Each row comes from the steps of one path. Every step used is in the known rows, and no mark comes twice. Write the path behind each row, first mark first.
(in the rows, 128 means zero)
Known rows:
p-b-t-x-u: [134 169 108 181 115 183 117 183  90 103 137  95 155 134 113 114 136 144
 106 105 115 124 152 119 111  98 139 169 156 130 127 183 113 100 140 180
 207]
b-c-x: [105 129 134 126 117 129 139 123  86 124 115  89 160 126 101 116 150  87
 162  92 164 138 193  96 165 104 147  78 147 118 122 145 106 154 104 152
 149]
r-x-c: [154 134 102 139  93 187 126 110 132 130 123  91 136 158  99 111 162 121
 189 121 169 112 212  87 181 108 119  98 142 111  97 164 107 131 155 190
 107]
p-b-r-x: [163 117 128 146  71 157  97 132 138 129 121  76 148  98 126 107 150  92
 182 128 176 119 209 105 167 100 147 102 188 121 107 163 118 141 175 219
 189]
p-b-v-x: [158  90 120 177  71  80 131 118 181 115 116  77 125 111 115 163 137 108
 142 109 123 124 129 119 115  78 168 136 128 113 116 159 144  77 144 134
 219]
c-b-t-x: [109 164 124 163 124 125 112 158  92 119 147 104 150 121 150 134 143 142
 139 125 142 153 158 112  91 132 133 106 127 107 151 156 133 105 143 154
 195]
v-x: [126 105 118 128 117  99 135  95 157 155 116  89  94 128 116 172  98 144
 120  90 122 137 116 118 141 113 143  94  90 140 122 162 150  90 119  85
 146]
p-b-u: [102 128 140 191 112 150 127 164 112 126 144 118 133 124 124 132 156 122
 132 119 132 124 148 124 127 110 116 153 135 134 131 165 131 125 123 158
 171]
h-x-p-b-c: [157 112 118 149 113 163 113  92 112 117 137  99  95 138 115 163 134 123
 155 121 131  45 237  75 153  84 124  70 159 174 137 186 101 166 127 183
 164]
p-b-t-x: [133 166 105 162 103 181  97 184  96 113 146 102 163 130 113 126 141 131
 130 131 116 120 157 120 102 116 114 163 155 123 136 165 110 106 141 180
 200]
h-x-u-b-p: [152 125 103 189 139 156 159  96 125  98 125 105  73 129 114 109 134 123
  95  81 141  88 220  89 156  62 171  92 149 165 130 173 103 127 111 123
  98]
u-x-c-b: [162 155  82 114 112 159 129 153 102 116 130  96 128 141 122 126 164 161
 143 122 164 130 188 107 130 103 159 107 128  87 139 158  96  61 146 162
 174]
h-x-u: [165 136 115 168 131 123 150  91 137 103 127 132  80 132 140 121 133 130
  83  74 120 113 162  91 147  68 162 105 113 170 131 187 117 122 129 109
 120]
c-b-v-x: [134  88 139 178  92  23 146  93 177 122 117  79 112 103 153 171 139 119
 150 102 150 157 129 111 104  93 187  80 100  96 132 149 167  75 146 107
 214]
u-x-v-b-p: [145 124  33  74 111 134 111 116 147 121 148  89 118 159 144 114 155 115
 113 108 149 136 204 141 117 136 152 102  89 104 119 131 117  62  80 127
 103]
h-x: [164 132 109 137 112 119 120  91 146 118 143 143  92 125 139 141 141 110
 122 115 121 106 170  92 133  95 123  95 112 158 146 158 112 132 131 109
 109]
x-c: [142 119 103 142 143 176 133 117 116 123 120 111 127 150 107 134 154 120
 144 113 153 110 165  96 177 123 123 121 121 111 121 161 103 129 131 175
  99]
r-b: [140 139 104 161  64 138 115 118 117 127 141 103 139 143 124 115 118  93
 163 132 123 116 163 141 134 113 131 125 126 140 118 128 122 134 137 143
 171]
h-x-p-b-v: [178 100 118 168  98 143 112  86 150 106 134 115 106 135 129 167 139 111
 135 135 114  66 203  80 130  82 133  88 147 154 134 164 108 128 134 163
 170]
p-b-t: [138 136 133 182 108 169 109 162 109 123 143 108 160 121 116 134 152 110
 142 123 134 114 160 115 114 118 106 170 139 131 136 152 124 137 132 191
 179]
v-b-h-x: [155  80 122 135 116  97 110  60 187 143 129 114  24 144 145 163 175  88
 128  88 123 111 162 103 126 126 138 106  55 140 150 175 159 105  92  98
  58]
c-b: [127 126 153 165 113  75 131 128 119 135 131 112 120 115 147 141 145 125
 162 134 163 141 160 129 111 117 159  95 129 108 142 143 145 135 143 134
 186]
h-x-t: [181 148 109 161 112 126 157  89 133 103 126 124  92 127 138 123 120 119
  94  80 126 103 171 102 139  71 175 107 123 168 135 182 122 115 145 131
 131]
p-x-c-b: [188 137 135 185  95 157  96 125 118 117 136 116 141 138  90 130 175  65
 193 154 187 132 215  95 147  88 149 107 123  95 127 162  84 121 160 184
 136]
t-x-p: [116 158  94  96 138 189 103 150  88 119 128 107 136 162 116 138  91 181
 110 156  95 102 151 125 120 137 132  90 170 126 122 147 100  93 133 143
 172]
x-v-b: [144  76  69 124 106  82 110  84 191 144 152 120 124 161 149 135 167  84
 117 112 143 140 193 153 129 154 131 117  58 108 105 137 146 120  87 112
  58]
b-v-x-r: [148  53 117 122 106  98 139  62 215 116 116  95 131 108 134 175 127 111
 101  94 123 145 114  94 154  99 169 104 113 117  95 139 148  70 155 128
 168]
u-b-h: [128  92 127 165 115 164 129 137 170 135 107 106 105 111  84 112 170 135
 118 132 133  97 175 130 102 114 150 171 135  86 135 119 133  99 132 141
 104]
t-x-u-b-h: [123 158  89 151 132 173 141 168 124 102 103  93 108 137  96  86 131 185
  64 101 103 124 146 135 107  88 193 153 156 100 118 171 113  51 143 119
 158]
v-b: [141  92 123 129 121  91 125 100 149 146 146 127  79 157 138 157 142 105
 139 118 130 131 157 139 139 152 127 101  93 142 124 139 146 118  91  89
  64]
t-x-u-b-p: [110 170  78 149 147 182 150 167  84  92 116  81 115 145  98  84 106 173
  81 105 120 118 173 132 132  91 188 114 188 121 112 162  96  74 123 124
 152]
b-p-x: [132 146 128 141 135 180 102 112  90 104 127  86 118 130 104 111 122  51
 178 138 172 118 185 100 149 105 142  88 155 137 128 130  95 144 104 177
 121]
h-x-v-b-c: [160  87  56 124 101  82 113  52 184 123 160 116  86 148 150 143 175  76
 129  86 143 103 241  99 146 107 129  73  65 149 125 179 123 141  96 117
  57]
c-b-p-x-h: [123 121 168 164 125 105  90  97  98 115 126  67 122 114 118 130 139  75
 198 124 186 129 211 102 117 102 173  60 138 121 143 152 139 168 130 174
 188]
t-x-v-b: [134 135  36  95 104 109  95 128 156 125 151 113 130 168 140 121 144 124
  99 127 112 146 175 155 109 145 143 109  95  99 109 155 119  73 109  99
 106]
c-b-p-x: [131 140 153 175 118 117 110 116  88 117 130  79 112 117 127 128 141  64
 203 141 199 133 205 106 129  98 170  62 150 116 143 145 119 147 125 173
 180]
x-r: [146  83 140  93 135 181 119  96 150 134 136 140 148 119 125 141 142 113
 110 136 148 122 165 109 182 131 135 117 162 135  96 133 119 155 164 181
 137]

Write each row's path:
[133  82  68 138 118 113 104  90 182 140 163 119 145 160 152 137 173  81
 107  99 140 145 194 136 122 167 106 133  43 113 113 136 148 120  79 138
  49] | x-v-b-t
[153  97 100 148  80  94 108  97 158 156 133 125 168 161 125 128 180  37
 122 112 161 182 214 139 145 137 147  91  76  82 107 124 120 117  69  99
  87] | c-x-v-b
[142  92 145 142 128 195  99 120 106 134 116  84 144 123 123 150 112 125
 148 144 148  78 200 105 166 131 135  87 189 138 117 150 115 155 141 230
 189] | x-p-b-r
[128 161 112 176 100 172 148 185  96 109 138 102 138 128 122 111 145 153
 101  98 131 127 157 133 114  86 160 164 144 131 128 177 123  68 136 166
 205] | p-b-u-x-t
[178 119  74  82  66 183 113 119 152 101 145 110 167 127 130 116 144 124
 111 134 128 132 178 118 139 100 164 128 154 114  99 116  99  58 173 173
 205] | u-x-r-b-v
[117 151 113 160 100 166 123 186 105 119 148 114 137 126 124 122 158 147
 120 120 127 130 156 127 111 103 126 156 137 125 136 162 116  79 127 153
 191] | p-b-u-x
[105 175  91 126 142 190 103 164  94 109 149 119 166 136 131 120 125 149
  98 117 102 144 126 107 103 146  97 144 124 126 140 143 113  90 128 153
 139] | b-t-x
[112 152  95 161 116 117 103 147 115 120 152 100 168 126 156 126 157 129
 128 120 148 158 179 120  86 135 135 112 104  91 141 155 135 105 137 162
 185] | c-b-t-x-v
[141 117 124 171 132 133 135 118 109 128 123  97 121 140 122 144 167 118
 171 118 181 120 189  96 164 113 147  94 123  95 132 174 117 135 142 180
 145] | x-c-b
[153 120 102 180 127 138 166 103 135  98 129 111  84 124 106 109 147 140
  98  73 135  84 227  87 154  54 169 101 143 163 125 184 103 130 130 124
 105] | h-x-u-b-c
[113 110  88 132 137 151 134 126 124 134 161 122  83 172 140 150 169 135
 113  91 134 144 173 113 153 150 111 103  69 132 130 164 128  61  78 105
  49] | v-b-u-x-c
[137 117 126 196 138 152 176 147 130 112 114 114 121 132  94  93 131 164
  78  97 134 116 174 138 139  87 183 153 156 126 105 143 120 106 130 121
 118] | x-u-b
[149 133 119 181  89 168 160 135 142 121 118  94 131 143  89  77 145 157
 136 108 153 118 219 121 150  81 167 123 169 122  84 150 121 112 155 147
 122] | r-x-u-b
[144 146 127 158  99 153 153 119 133 119 114  94 125 148 117  87 134 148
 138  91 148 133 175 112 156  86 163 112 147 136  89 167 132 120 152 152
 141] | r-x-u
[174 123 106 171 115 123 125  83 130 119 138 118  86 134 134 154 173 102
 156 108 163 101 220  67 161  83 137  69 109 132 149 195 103 138 141 151
 122] | h-x-c-b
[131 159  98 119 116 190  96 167  84 119 129  96 139 158 105 141 102 173
 126 163 100  88 172 131 116 121 139 104 190 124 121 162  97  98 141 164
 212] | t-x-p-b
[166 128 105 183 125 148 120  87 122 115 146 117 103 133 138 155 178  99
 149  97 161 105 220  53 156  94 117  82  97 136 155 194 105 138 136 171
 115] | h-x-c-b-t
[136 131  93 139 125 170  93  98 121 106 132  81 141 137 112 102 141  33
 165 132 181 125 211 110 144 110 146  94 126 118 116 130  97 143  98 187
 108] | b-p-x-v
[156 106 111 145 131 167 113  71 168 122 100 100  58 126 122 139 186 101
 125  81 136  92 157  63 143  92 139 129  77 115 155 194 128 111 131 169
 101] | b-h-x-c
[140 107 147 156 121 184 110 133 101 136 123  99 135 149 104 160 115 143
 150 158 128  68 187 123 137 123 126 113 176 139 120 147 117 152 127 195
 192] | x-p-b
[137  65  77 126 110  92 103  70 213 147 130 102  98 153 148 134 188  79
 111  95 141 135 174 143 115 150 144 138  36  91 117 151 164 107  88 130
  64] | x-v-b-h
[165 131  95 110  95 178 116 156 121 103 126  95 149 141 116 139 130 170
 122 149 115  95 173 121 100 103 155 126 166 109 125 127 102  53 138 174
 221] | u-x-p-b-v
[137 153  75 140 114 130 121 145 115  93 125  89 137 144 128 130 151 142
 138 127 136 138 158 103 128 104 167  95 144  77 127 175 101  62 160 152
 186] | t-x-c-b-v
[162  73 114 131  72 163 116  75 172 109 141 113 168 123 132 133 143  71
 131 134 137 121 175 111 175 106 153 120 156 129  83 122 120 130 178 194
 184] | x-r-b-v
[166 116 134 171  87 137 102 115 161 126 112  97  77 110 116 139 177  96
 143 110 130  88 163 101 109  76 151 155 120 123 152 189 134 123 143 170
 184] | p-b-h-x
[143  99 136 136 136 170 104  68 161 130 101 102  61 128 131 154 153 123
 116 103 115  75 156  76 120 108 136 112  96 135 156 172 140 122 122 166
 128] | b-h-x-p
[101 168  84 150 136 163 122 160  83 112 138  99 129 152 128 128 152 158
 129 118 139 142 166 102 140 118 140  91 133  95 134 193 102  77 142 151
 162] | t-x-c-b-u
[133 169  63 108 134 185 114 153  95 108 126 105 133 159 106 121 133 154
 121 127 120 123 152 110 148 120 136 112 147 102 122 175  85  80 144 148
 138] | t-x-c
[110 146 107  79 130 127  78 133 121 110 127 102 150 138 106 119 108 179
 102 113  80 129 134 128  91 131 146 114 134 124 128 158 136 111 151 111
 174] | t-x-h
[139 115 148 147  91 102 111 107 134 136 122  78 135  90 163 114 151 103
 190 121 202 153 210  97 155 116 166  47 159 105 122 153 142 140 177 193
 184] | c-b-r-x
[114 133  96 145  74 138 128 112  97 114 139  69 136 138 114 109 123  96
 188 106 140  95 194 122 154 101 137 103 139 150 114 149 119 158 133 174
 177] | r-b-c
[ 81 142 110 123 152 207 132 157  91 122 147 124 136 149 138 133 130 187
  86 115 112 128 146 107 122 140 105 113 117 137 135 138 118  67 102 144
 137] | b-u-x-p
[101 106 151 178 137 199 120 141  93 135 135 106 136 150 116 160 125 149
 133 140 124  81 180 112 142 130 108 114 156 146 124 157 125 143 112 193
 175] | x-p-b-u
[189 139 119 161 105 191  94 125 124 112 134 127 147 147  77 122 164  66
 171 151 165 124 195  94 158  95 130 128 122 107 118 152  73 117 151 180
  99] | p-x-c
[167 119 137 191 100 139 121 115 155 116 102  90  69 114 117 126 171 109
 118  84 129  92 159 101 117  59 176 161 121 130 143 208 137 116 142 170
 192] | p-b-h-x-u
[127  99 122 146 136 129 117 107 135 141 160 125 106 155 143 158 149 103
 128 101 127 138 158 118 131 168  94 120  75 149 134 137 148 119  81 120
  51] | v-b-t
[140 133 109  61 119 136  92 132 132 113 129 105 151 128 111 116 130 188
 101 104 102 128 150 125  84 123 151 131 114 121 136 131 136  87 143 121
 173] | u-x-h
[148  99 117 182 120 108 143 105 139 104 117  91 133 131 133 146 178 105
 165 113 173 129 172  87 151 102 162 100 117  80 127 162 124 107 149 181
 158] | x-c-b-v
[138 124 132 127  98 191 115 107 124 140 124  94 139 160 108 128 122 149
 178 149 143  91 210 103 153 127 115  77 164 135  97 137 123 144 143 185
 141] | r-x-p
[154 103 157 124 104 173 114 106 125 148 120 141 188 127 107 132 158  60
 117 131 165 169 191 105 187 120 150  91 160 104 100 121  99 144 131 153
 150] | c-x-r
[127  57 128 130 109  49 121  59 213 110 106  74 132 112 122 169 116 136
 107  68  96 142  99 100 106 103 169 108  77 120 115 144 179  78 138  95
 173] | b-v-x-h
